In the rows, zero is written as 128.
Known rows, with every step that occurs
T V X R: [ 72 152 151 121 198 133  81 114 107 131 152 136  85 114 132 127 163  95
 152 145 116 140 134 120 102 151  80 134 115 146 170 145 112 137 170 176
 163]
D R X V T: [115 142 128 125 159 125 114 136 104  99 201 138 111 110 104 105  95 137
 141 166 134 174  87 141 108 128 101 105  90 134 172 124 120  86 129 202
 131]
T V: [118 125 129 121 159 137 129 107 118 142 110  97 110 137 125 102 117 138
 115 129 120 122 119 125 110 154 112 138 129 129 122 139 112 117 144 138
 150]
Z K V X: [114 139 127 129 156 138  66 139 113 103 192  70 118 138 144 134 152 154
 141 157 133 166  97 125 118 160 100 141 128 152 176 141 117 134 127 171
 121]
T V X R D: [ 86 162 173 174 208 136 111 121 119 123 166 174  82 126 110 122 164  92
 155 136 123 134 130 111 105 141  80 140  92 161 167 145 106 123 182 203
 150]
M W V T: [ 94  86 157 145 131 139 120 139 121  71  87 139  99  95 118  85 177  91
 146 155 139 189 153 124 130  93 110 116 148 134 127 130 131 159 137 203
 149]
X R D: [116 160 178 194 153 131 133 123 132 119 167 198 102 116 127 148 152 101
 149 110 137 130 124 115 121 119 118 131 108 158 141  99 139 116 153 162
 120]
Z K V W R D: [141 128 136 167 139 151 159 119 147  99 168 134 122 158 126 130 147 183
 138 130 170 173  90 115 105 134 102 152 134 149 141  66 144 129 132 200
 133]
D R X V: [129 140 134 105 127 126 138 115 103 125 203 123 111 129  96  98  90 149
 137 137 142 149  94 133 108 127 112 101 100 121 167 110 131  80 145 141
 131]
V T: [115 131 127 147 159 123 100 148 132 106 122 139 126 118 139 136 131 109
 137 154 121 151 121 137 130 127 110 131 122 140 135 139 115 135 115 185
 131]
U T V K Z: [102 107 122 144 193 101  64 158 138 122 162 101  88 114 169 135  83 168
  85 147 117 147 148 140 102 167 139 127 107 142 152 138 122 114 133 150
 140]
K V X: [100 112 124 112 159 124 110 141 127 114 181 106 116 143 108 108 160 130
 148 156 139 128 124 129 110 164  96 130 126 145 175 155 121 119 137 180
 121]
X V W M: [ 66 119 133  94 140 119 119 141 116 145  91 150 164 119  74 121 150 124
 147 103 171 142 110 129 115 129 104 103 127 126 123 140 123 132 123 150
 146]
E D R: [166 142 119 114 146 134 114 131 110 112 167 133  87 125  90 138 122 137
 129 168 118 148  84 131 134 106 159 136 138 142 149 147 131 129 139 189
 112]
R D E: [164 136 129 183 131 138 187 123 122 135 144 185 100 140  83  97 106 119
 137 152 120 107 119 119 136 127 118 130 120 130 157 106 130 104 149 151
  76]
V T U: [116 153 125 150 154 113 121 150 143 118 143 155 144 111 140 138 115 102
 147 158 105 139 137 117 152 122 101 125 143 131 150 141 119 133 120 147
 136]
X R: [103 152 161 144 153 129 103 119 119 122 149 154 108 102 142 153 154 106
 144 120 127 140 127 119 118 127 115 121 127 148 142  99 145 132 141 142
 134]
M W R D E: [139 124 156 167 107 130 246 105 119  98 112 208  91 138  89  55 145 111
 155 168 152 162 134 112 121  94 101 134 140 134 165  61 174 115 163 169
  87]
W R X V T U: [ 97 164 130 156 142  95 202 143 136 100 201 138 147 134 108  95  72 133
 166 162 142 161 140 126 113 133  83 112 116 119 182 103 157 105 143 128
 152]
T V K: [ 93 132 158 132 182 127  96 123 118 117 138 104  97 134 142 115 119 133
 123 139 111 121 129 126 107 164  97 145 111 153 143 141  95 124 132 154
 125]
Z K V T: [124 138 135 158 172 138  64 138 120  87 177  71 121 118 161 142 130 158
 131 157 130 187  72 134 115 164 105 143 134 159 151 126 124 127 103 209
 116]
E D R X V: [143 153 120 125 150 130 149 136  98 116 224 120  95 136  66 113  77 157
 145 153 136 145  78 138 115 126 140  99 104 151 181 132 135  87 156 161
 110]
M W R: [104 114 153 111 108 120 189 117 120  94  95 149 116 127 130  83 167 119
 147 145 159 179 143 120 111  98 110 135 153 127 142  86 175 139 144 154
 138]
R X: [136 143 118 151 130 132 162 139 132 131 167 125 114 127 112 116 103 134
 144 116 127 131 121 141 136 133 126 116 102 111 146 121 123 114 141 118
 139]
X V: [101 122 140 120 125 122 132 122 112 131 147 124 149 136 118 110 109 133
 129 128 153 125 136 126 101 145 113 109 124 149 138 123 134 102 128 117
 114]
Z K: [144 155 129 145 126 143  85 128 114 118 132  90 127 120 161 156 121 157
 124 128 122 168 102 122 137 123 132 140 133 133 131 112 124 142 123 121
 128]
Z K V T U: [126 157 130 162 169 125  82 145 131 100 194  87 135 119 158 143 115 154
 140 159 121 173  96 114 140 158  93 128 155 151 158 123 125 129 108 162
 122]
T V X: [ 96 133 120 105 172 134 108 124 117 133 126 103 107 140 118 101 141 118
 138 152 118 127 135 128 115 151  93 146 119 129 152 170  99 134 156 169
 159]
K V W R: [118  95 124 102 135 133 176 117 147 115 139 129 128 149 110 107 151 157
 136 139 159 142 120 125  92 147  98 131 149 133 141  84 153 130 124 188
 149]
K Z: [147 115 106 131 137  99 119 171 146 144 166 128 112 122 128 124 103 139
 100 121 141 141 130 138 116 137 148 115 115 140 119 131 134 132 126  95
 114]
E D R X V T: [127 153 115 141 176 123 123 152 104  94 221 127  95 120  76 123  81 140
 156 179 132 172  72 147 114 128 122 105 101 162 188 143 124  95 138 224
 113]
K V X R D E: [112 141 159 183 186 134 145 120 109 115 221 193  72 127  76 104 163 103
 170 169 132 120 116 115 106 162  78 119 112 166 220 107 136  97 173 213
  70]
T U: [132 149 127 132 123 114 151 137 138 141 143 144 142 128 125 125 112 115
 138 130 118 114 148 111 153 124 117 117 147 119 139 128 128 127 133  88
 136]
T V K Z: [111 117 137 134 195  98  90 165 133 136 177 111  83 124 135 110  97 145
  99 133 125 135 133 134  92 174 121 136  98 165 134 143 106 125 131 125
 112]
Z K V X R D: [ 98 168 176 192 186 141  72 134 116  94 235 146  92 121 138 155 178 135
 162 140 145 172  93 111 111 150  92 140 109 180 190 115 127 122 156 210
 113]

Rows
[106 138 125 142 127 124 167 133 118 132 187 118 133 136  99 105  81 148
 141 113 146 127 124 139 106 148 110  95  95 133 154 117 131  87 141 105
 126]
R X V
[100 101 125 106 125 138 142 133 122 141 118 150 156 136 119 116 120 112
 134 115 148 124 136 126 109 128  91  94 124 158 133 107 125 117 125 141
 136]
X V W
[ 93 148 135 139 156 103 130 145 126 118 160 145 161 124 129 119 100 106
 146 159 127 136 148 114 129 136  83 102 136 151 157 136 125 109 122 131
 126]
X V T U
[102 101  97 106 146 149 153  94 143 122  66 118 120 139 153 124 115 160
 111 151 125 162 141 132 102 122 115 140 147  96 142  85 145 132 146 203
 211]
U T V W R
[118 129 105 118 150 143 206 111 140 139 122 118 101 145 105  90 107 152
 143 124 135 147 116 138 100 136  89 131 116 107 141  90 129 132 158 163
 198]
T V W R X
[ 96 137 121  82 137 128 124 134 110 138 150 157 128 109  59 112 130 142
 150 109 163 168  71 133 123 117 105  92 107  99 149 125 118 109 137 174
 158]
D R X V W M
[ 93 163 166 181 176 126 113 143 126 110 184 205  99 119 117 149 172  83
 170 135 133 139 139 114 125 116  98 137  93 157 173 137 122 130 164 193
 123]
V X R D
[107 118 146 147 125 125 206 120 142 116 133 192 146 161  98 100 124 134
 144 125 175 138 136 115  91 112  92 129 114 154 137  86 146 109 143 169
 137]
X V W R D
[103 126 128 116 149 142  71 140 122 128 124  98 137 114 107 144 173 171
 137  98 159 175  62 126 127 149 113 125 145 126 129 124 123 151 113 180
 144]
Z K V W M
[106  78 157 129 103 139 143 129 117  94  95 127 102 111 107  81 177 109
 135 131 144 165 163 117 128  93 127 117 158 121 120 118 138 148 154 149
 146]
M W V
[ 98 114 148 131 163  80  95 179 126 121 215 129 118 129 129 117  89 141
 108 131 154 138 147 132  86 166 118 104  92 185 149 132 123 108 118  94
  79]
X V K Z
[ 77 132 154 127 188 121  88 131 118 110 207 135 101 115 122 133 182 108
 159 150 132 144 123 122 101 165  87 123 122 161 189 125 137 127 148 192
 123]
K V X R
[154 143 121 118 129 135 134 125 115 123 189 129  94 119 104 117 112 145
 133 139 120 152  89 134 137 114 128 117 105 103 157 116 124 107 145 152
 140]
D R X
[ 72 152 154 189 203 139  92 115 128 111 151 168  83 115 147 146 154 116
 144 148 118 149 140 115 114 137 106 134 103 136 186 134 124 108 185 234
 175]
U T V X R D
[ 62 142 138 133 198 140  62 111 111 116 137 126  90 102 166 150 148 121
 140 158 106 164 145 125 109 140 104 127 124 126 191 137 129 124 173 206
 188]
U T V X R
[ 98 134 172 191 161 134 104 132 128  95 183 182  78 111  87 131 188  91
 161 140 136 147 159 110 123 105 119 139 111 135 158 144 118 151 185 193
 146]
W V X R D
[120 114 114 104 115 135 177 121 144 122 102 164 132 142 126 126 142 131
 139 136 149 154 134 125 113 106 105 137 141 116 129  87 145 152 131 161
 162]
V W R
[126  87 146 149 148 100  83 180 139 101 192 112  82 114 109 118 114 140
  99 142 142 152 164 129 111 139 148 128 117 140 124 142 112 156 134 118
 108]
W V K Z
[101 129 140 158 165  83 127 194 129 123 252 127 109 125 112 105  60 151
 123 117 154 135 140 146  93 172 116  88  64 169 169 124 121  91 131  88
  87]
R X V K Z
[168 158 108 139 144 140 144 142 114 115 209 124  75 125  78 130  96 151
 145 158 111 150  74 143 143 112 157 118 115 125 170 135 131 113 155 180
 125]
E D R X
[107 117 117 133 161 143 104 102 125 132  99  89 111 124 156 128 102 162
 104 141 111 138 133 131 115 148 136 129 139 108 141 129 130 107 145 164
 177]
U T V
[119 152 148 135 169 118 116 151  96  90 250 123  82 129  80 124  82 147
 156 163 127 144  88 138 112 140 120 108  90 170 200 136 118  90 140 174
  84]
E D R X V K
[ 81 119 141 147 179 134  77 118 124 103 119  96 101 123 171 138 107 157
 109 151 103 139 141 132 114 155 120 137 122 129 162 135 114 108 130 181
 151]
U T V K
[124 120 138 139 165  86  89 189 143 121 196 140 103 116 139 135 105 131
 110 131 138 140 142 136 111 150 130 125  97 163 137 137 118 131 113 114
  88]
V K Z
[126 129 101 129 118 135 213 130 149 124 141 159 119 138 106 118 118 144
 154 124 143 158 129 137 117 111 107 122 116 102 149  80 143 140 143 151
 172]
V W R X
[ 82 153 146 129 171 123  84 138 116 117 167 166  99 108 137 151 178  89
 164 149 123 146 141 118 120 125  95 128 112 147 178 130 128 145 155 172
 141]
V X R
[ 92 103 128 100 155 124 114 137 134 135 111 132 142 122  70 118 174 141
 140 102 166 139  88 130 120 156 112 117 144 117 129 138 128 137 114 184
 140]
K V W M
[107 120  88 130 145 151 187 107 146 129 112 116 105 140 132 118  90 175
 127 137 123 166 131 142 111 130 117 120 122  81 161  79 144 117 165 192
 225]
U T V W R X
[127 131 159 199 155 145 139 122 108 103 181 198  56 112  61 107 163  86
 166 175 118 139 157 112 127 112 105 123 120 127 194 116 125 142 192 190
 105]
W V X R D E
[ 99 108 127  96 116 125 181 114 128 122 122 149 152 148 114 106 126 132
 139 137 167 147 145 122  87 120  91 117 134 140 141  84 153 125 129 148
 149]
X V W R
[ 84 148 157 144 143  99 173 136 118  87 213 124 118 144 115  97  90 153
 154 144 153 153 139 136  84 150  95 126  84 139 185  92 145 100 136 128
 113]
W R X V K
[ 63 107 176 129 145 137 106 134 104  80 130 161  79  91 113 101 224  63
 171 150 135 185 176 113 124  90  97 108 141 144 170 127 140 168 177 191
 157]
M W V X R
